Each row comes from the steps of one walk. Every step used is in the known rows, and no mark comes twice. Write the walk behind each row, first mark first.
Known rows
T/N: [ -1  -3  -1  16  11  14   0  -7  13  -3 -15   8 -16   9  31   2   5  -3
   6   2  12   9 -13  -2 -13   6  -1  -3   3  13  14 -14   8   2]
N/T: [  1   1  -7 -12   9  20   8  -2   1   6   4   9  10 -10 -18   4  21 -21
   9  -5   2   0  -2  10   6  10   1  10  -5 -11  10  14  14   0]
X/T/Y/C/N: [-13  22  33   0   2  -2   1 -12  35  11  -1   1 -16  10 -33  -2 -36  26
  -6  25 -22 -44 -20  -2   2 -12  -7 -36  -5  85   0  -2  -5  -6]
Q/T/N: [ -1 -10  -6  33  11  39  -5  -3  24   3 -13  10  -1  22  23  -4  10  -9
  12 -18  -3   5 -24  -6  -2   8  -3  -2   4   5  11 -38  11 -23]
R/T/X: [ -9  -1  -2  -4  17   6  -4  11   3  -2   3   2 -28   2  -1 -12  12   7
   6   5   2   1  10   8   1   8  18  12  13 -14  23 -24   9 -23]
R/T/D/C/N/G: [ -1   4  21   6   2  49 -58  25  14 -13 -12 -13 -23   2   3  -8 -44 -79
 -15  26  26  -2   2  13  11 -33   8 -42  -5  39  -5 -32   3 -20]
X/T/N: [  2   4 -10   9   2  22   6  -8  36  -5  -6  18 -29  20  18   0  11   5
  19  -2  13   4 -13   2 -10   8 -11   0   6  22  31 -24   5  -5]
R/T: [ -7   2  -9  -3  -2   5  -2   8   4  -6   1  -2 -10   8   6  -4 -11 -41
  -7  -1 -15 -21   0   2  -4  14   7  14  12  18  -4 -43  -3 -23]
Q/T/D/C: [  9  -6  23  24   4  62 -55  11  14   6 -18   4   3  10  -8  -7  -8  12
   2  -5   6  -7 -12  -3  22  -1  10  -7 -17  17   8 -52  14 -17]
D/T: [-10  -4  -5   3 -11  14  15  11  -6  -4  12  -1 -17   0  -5 -12  -7  -6
  10  19 -20  -9   1  -4   3  14  -9  -2  -2 -30   1 -22  17 -21]
R/T/Y/C/N/G: [-41  19  18   9   4  -3   0   3  16 -11   3 -10 -11   6  -8   0 -66 -42
 -22  25 -23 -41 -16   3  -3 -32   3 -44   6  63 -24  -1   4 -30]
R/T/N: [ -2  -3 -13  18   5  14  -2   3  15  -9 -12   7 -27  18  44  -5  -3 -42
   1   1  -8  -9  -7   1 -20  19   7  11  17  22   8 -59   5 -16]
N/T/Y/C: [-19  16  15  -6  15  -5  20 -14  10  13  -4  14  10  -5 -25   8 -13  35
   0  17 -33 -37 -22   3   2   3  12 -11  -8  44  -1  18  23   5]
Y/C/N/T: [  4   3  16 -12  15   3   3  -4   3  15 -15   1 -13 -11 -44  11 -17 -31
  -8  20   8 -30 -24   5   8 -10  -2 -37  -9  44  -8   8   3   0]
Y/C/N: [  2   2  25   2   6  -7 -12  -3   0   8 -16  -9 -21  -5 -34   6 -34  -8
 -13  24  10 -28 -17  -4   3 -19  -1 -42  -4  47 -17 -14  -8   3]
E/T/Y/C: [-26  16  23   7  -4   1  20 -15   7   8 -24   8   1  15   1  -3 -45  17
   2   0 -33 -24 -30   3  -1   3  11 -39   1  63  -9 -18 -14  -6]
C/Y/T: [  5  -7  -3   6   4  10 -36   4  -6  16   0  -5  -8  13  -4 -12 -17 -14
   4  -8 -13 -13  -9   0  20  -9   2  15   0 -26  19 -29  -4  -5]
N/G: [-20   6 -11   3   1   4   8   6   5 -17   4   0  13   2  10   5 -16 -20
   4  -6  15  19   1   6   6 -29 -10 -20  -1 -20  -6  31   6 -15]
E/T/N/C/Y: [  5  10  22  16   9  -8 -16  -5  -8  15 -42  10   6  54  18  -1 -20 -80
  18 -32   1   0 -34   0   1  -4   4 -54  18  10  16  -7 -23  12]
X/T/E: [ -6  22  -2   1  13   6   0  -6  32  -6  -9   6 -20   7 -17   0  16  17
  14  22   4  -3  -6  11 -13   7   5   7  -8  57  23  -6   1   4]
Q/T/D: [  7  -6  13  33  14  53 -25  12  19   8 -19   4  28  11  -3 -10   5  12
  -5  -5  -3  12  -9  -4  34  -4   5  13  -2  15  12 -17   1 -21]
X/T: [ -5   7   0 -10  -8  20   2  -1  23  -1   7  11 -18  11 -14  -1   8  12
  14  -3   6  -2   2   2   4   4  -7   4   0  13  16 -14  -4  -9]
Q/T/E: [-14   9   2  23  21  17  -9  -2  17   4 -16  -1  10   8 -18  -3  15   3
   2   4  -7  -8 -23   1   2   0   8  12 -11  45   1 -14  -1 -22]
E/T/Y: [-26  12   7   4  -8  27  19 -13   7   5  -7   3  15  17  14 -14 -20  -8
   4  -9 -37   3 -14  11   6  11   3 -19   3  38   3  -1 -14 -11]
C/Y: [  0   2  15   9  10 -22 -33   5 -10  12  -4  -3  12  17 -27  -2  -2   2
   2   2  -3  -8 -14  -6  -7 -13  -5   2   1 -16  -1   1 -14  14]
C/N: [  8  -2  15  -1   3  15 -11   1   3   5  -1 -13  -9  -5 -12  -5  -6 -42
 -11  15  11   0   1   2   9 -12  -7 -18   1  20  -6  11 -13  -1]
D/C/Y: [  0   1  16  -3   7 -12 -64   5 -13  10  -6  -1 -18  15 -35   0 -15   0
   7   8   7 -27 -17  -2 -17 -11  -2 -19  -9  -1  -3 -37  -5  19]
C/N/T/Y: [ -7  11  14 -11  10  23   4 -13  13  15  14  -5  15  -6 -25  -8   1 -34
 -15  11 -27 -17 -11  12  14   0  -2 -12  -5  40   3  44  11  -2]
Q/T: [-12  -6   0  16   5  20  -8   1   9   8   0   1   9  10  -6  -5   5   0
   6 -20 -16  -5 -10  -5  13   0  -6   6   0   3  -5 -23   0 -33]
E/T/N: [ -4  -1 -10  15  -4  35  10 -12  12   0 -35  12 -11  23  40  -6  -3 -35
  15 -14   9  24 -24   9  -7  12   2 -30  10  32  16 -31 -14  -5]
E/T: [ -7   1  -7  -3  -8  28   6  -4  -1   3 -15   3   5  14   6  -5  -9 -38
   9 -13  -2  14  -9   8  15   8   2 -22   5  11   2 -20 -20  -6]
D/T/Q: [-13   6  17  14  -7 -35  25   9   6  -1  11  -3  16  19  10  -6  -5   7
  20  49 -35   0  -9   2  21   6   0   1   1  -8   8 -13  24 -25]
N/T/E: [  0  17  -6  -9  30   2   7  -7   9   4 -13   6   0 -10 -19   4  34 -12
   6  19   7  -4 -15  19  -6  11  15  15 -15  38  14  21  18  11]
N/C/Y/T: [ 11   1  12   0   5  -3 -35   7 -15  23  -3  -4  -2  29  -6  -8 -27 -59
   2 -31 -22 -28  -1  -3  34 -12  11  -8   6 -35  20  -1  -2  -2]
Y/C: [ -7   2  12   6   2 -27   3  -2  -1   3 -17   4 -18   0 -16  12 -25  27
  -1  11   1 -24 -15  -7  -5  -8   7 -18  -5  26 -10 -17   2   6]

Write each row's walk
[  6  18  15   6  25 -10 -41   1  -8  20 -17  -8  -5  28 -11  -8 -18 -49
   2  -8 -14 -26 -11   6  15 -10  23   1  -2   9  24  10   1  17] -> N/C/Y/T/E
[-13  15  39   4   6 -12  -3 -12  13  11  -3 -11 -14  -5 -23  -2 -44  17
 -17  27 -22 -43 -24  -3   0 -16   1 -40  -7  71 -17  11  -1   4] -> T/Y/C/N
[  9   1  14 -24   7  35 -33  -2  -3  13   3  -3 -20 -10 -43   3  -5 -65
   1  10  14 -23 -10  13   4  -1  -2 -30 -18  17   0 -17  20   2] -> D/C/N/T
[-10  13  18   6  -2 -16  18  -4  10   4 -23   0  36  27  22   3 -11 -24
  20  16 -18  17 -21  16  29  -2  12 -16   5  35  10 -13 -16 -16] -> E/T/Q
[  5   2  24  10   4  49 -52  17  12 -11 -11 -10 -12  -6 -14  -2 -33 -48
  -7  22  42  12  -3   9  16 -41  -4 -63 -17  21  -3  13  10   2] -> T/D/C/N/G
[-23  13  37   5  -5  10   3 -18   8  13 -23  -5  -9  13 -14  -5 -55 -25
 -12  16 -18 -24 -37   5   7 -11   3 -61  -1  89 -12 -15 -24  -6] -> E/T/Y/C/N
[ -6  16   0   6  18  -4  -5   5   8  -7 -14  -5 -12   3   6  -1   0 -30
  -7  24 -11 -18  -3  12 -21  11  21  23   5  49   3 -28  -2  -7] -> R/T/E
[ 10   5  40  11   6  47 -73   9  -4  16 -43   4   6  22 -23 -11 -24 -18
  14   2  13   0 -27   7  10  -9   9 -39 -12  26  10 -49 -24  25] -> E/T/D/C/Y
[-23  -6 -12  38  11  36  -1   1  29 -14  -7  12  12  22  27   4  -3 -29
  13 -21  16  23 -23  -3   1 -20 -10 -18   3 -10   9 -11  18 -37] -> Q/T/N/G
[ 18   1   7   3  15  38  -6   5  13   8 -14  11  21 -11  -2  -2  24  -2
   1   7   9  16  -3   9  25   5   8  14  -7   3  24  18  12   8] -> N/T/D
[-42  12  22  26  11  13   0  -3  23   2   6  -7  19  14 -25   0 -53 -11
 -11   7 -21 -29 -34  -5  22 -43 -11 -52  -6  53 -24  15   4 -43] -> Q/T/Y/C/N/G
[  2 -12  -7  23  11  16 -39   0   9  13 -12   4 -20  21  27 -13  -7 -18
  10  -6  -5  -3 -20  -2   5  -3  -2   9   7 -14  34 -43   4   1] -> C/Y/T/N
[ 14  -8  34  20   7  73 -65  13  13  14 -20 -10  -3   7 -29 -11 -19 -33
  -8  12  12  -7 -14   0  31 -12   3 -31 -17  43   0 -42  -1 -21] -> Q/T/D/C/N
[ 20   9  38   8   9  35 -83  12  22  10 -17   9 -13  23 -49  -6  -7  17
  15  10  11 -15 -12   0   0  -9   0 -13 -14  22  25 -46  -9  24] -> X/T/D/C/Y
[  6   7   5  11  -2  19  16  -6   3   4 -38  11 -10  40  43  -1 -14 -84
  15 -33   5   8 -22   6   9  12  13 -50  16  21  16  -4 -10  -1] -> E/T/N/C
[ 12   2  16   6   2  33 -53  18   8  -4 -17  -1 -23   1   5  -5 -18 -22
  -7  13   2 -16   3   7   3  12  23   1  -2  35   3 -67   7  -3] -> R/T/D/C
[ 18   2  29   7   3  45 -67  18   8   3 -21 -12 -35   0 -10  -9 -33 -62
 -17  23  10 -22   1   8   5  -3  12 -18  -4  54  -1 -57  -2  -8] -> R/T/D/C/N
[-43  12  20  14  -3   1  18   4  10  -9  15 -10 -13   0 -22  -9 -63  -8
  -7  41 -26 -34 -23  -6   0 -31 -17 -61  -6  24 -16  23  21 -28] -> D/T/Y/C/N/G
[ 12  13   6   1   2  -1  10  -4  26   1 -14  17 -21  39  21   8   1 -38
  20 -28   5 -10  -9   1   0   7   1 -27  12  21  29   1  11  -1] -> X/T/N/C
[ 11   9  28  -3  12 -39 -28   5 -22  19 -11  -3  12  32 -27   4 -16 -44
   0 -18 -10 -27  -9 -10   3 -16   3 -26   8 -29   2  21 -15  19] -> N/C/Y
[ 10  15  24  10  15 -16 -24  -1  14  11 -17  16  -8  53 -11   3  -4 -39
  20 -20   3 -21 -20  -7  -8  -4  -6 -28  13   3  31  -3  -8  14] -> X/T/N/C/Y
[-27   8  29  10  -7   0  12  -2   4   7   6 -10 -27  -2 -25 -12 -50  14
 -10  45 -42 -53 -22  -7   4  -4 -12 -43  -6  45 -14 -11  13 -21] -> D/T/Y/C/N
[-15  11  -5   9   8   7  12   7   1  -7  -7  -3 -20   0   2  -9   1   3
  10  41 -15  -9 -10   3 -22  14   2   3 -13  21   7 -12  14 -13] -> D/T/E
[ -1   0   3  13  -5  -2  22   8   0   0 -10   7 -23  28  35  -5 -15 -52
  15  -3 -18 -15 -14  -6  -2  12  -1 -35  11 -25  17  -6  29 -16] -> D/T/N/C
[  1   8   4  16  29  12 -43   0   4  14 -13  -7 -13  12  -7 -13  -5  -9
   3  18  -4 -11 -17   9  -2  -9  14  24  -7  18  25 -20  -4  11] -> C/Y/T/E
[-11   4   6  -6  -3  17 -37   8   2 -12   2 -12 -19  -2 -21   5 -34 -67
  -1  10  33  -1  -5   7   5 -37 -11 -65 -15  17 -13   2  11  -8] -> D/C/N/G
[  6 -12   4  16   9  27 -69   0   3  12 -11   3 -41  21  17 -12 -23 -17
  14   1   4 -21 -22  -1  -1  -2   2  -7  -7  -2  30 -74  21   9] -> D/C/Y/T/N
[ -3   4 -14   8  14  24 -10  -2  16   2  -8  -6 -24  -4  16 -10  -1  -1
   1  14  -6  -5  -2  13  13   7  16  23 -10  33  28 -18  16  -8] -> Y/T/E
[  2   8  11   4  21  15 -74   1  -3  13 -15  -7 -32   7 -18 -11 -14  -5
   8  15  -3 -28 -19   8  -6  -8  18   3 -22  27  19 -51  13  11] -> D/C/Y/T/E
[-14   4   1   0   1  14  -6   6   7 -10   5 -12   5  -1 -13  -1 -24 -64
  -8   9  28  16  -3   5  10 -42 -14 -42  -2   4 -12  39  -1 -12] -> C/N/G
[ 12  -3 -10  11   2  14   2  -2  11   7 -11   4 -27  27  55  -4 -17 -64
   6 -34  -6  -7  -3   1  25  10  14 -11  11 -19  37 -13  27 -10] -> Y/T/N/C
[ 24 -11  20   6  -1  70 -69  13  13  10 -13 -14 -39  -7   8 -18 -33 -37
  -9  15  13  -7   1  12  45  -9   9 -20 -18  24  26 -45  13  -5] -> Y/T/D/C/N
[  5  -2   9 -17  24  37  -7  -4   7  16   7  -2 -17 -14 -42  -8  32 -18
   4   8  22  17   2  16  21  -9   3 -20  -4  -2  33  36  15  -2] -> C/N/T/X
[-13  -7 -14  27  13  19 -30   5  14  -3  -3   4  -9  23  36  -8 -18 -43
  13 -10  14  18 -21   2   5 -32  -9 -11   7 -29  29 -15  16  -9] -> C/Y/T/N/G
[-31  18  21  13   6 -13   6  -7  14  -6   2  -9   6  -2 -15   5 -56  -5
 -15  27  -8 -22 -25   0   2 -45  -5 -57  -6  52 -20  42   9  -8] -> T/Y/C/N/G
[-14   0 -13  21   8  10   4   1  17 -21  -5   7  -4  11  39   4  -6 -22
  12  -2  32  27 -16   2 -10 -20  -9 -22   4  -6  11  15  21  -9] -> T/N/G
[-16  20  16  -1  -3  18  13 -12  31   0  20  10   3  14  -5  -7  -1  26
   6  -1 -33 -13  -4   8   3   8  -7   9   2  39  21   9   4 -11] -> X/T/Y
[  7  -2  14 -23  18  41 -36  -2  -1  14   2  -1 -43 -14 -49  -6  23 -14
   9  15  30  -3  -1  21  12 -10  10 -42 -19   1  24   5  29   2] -> D/C/N/T/X
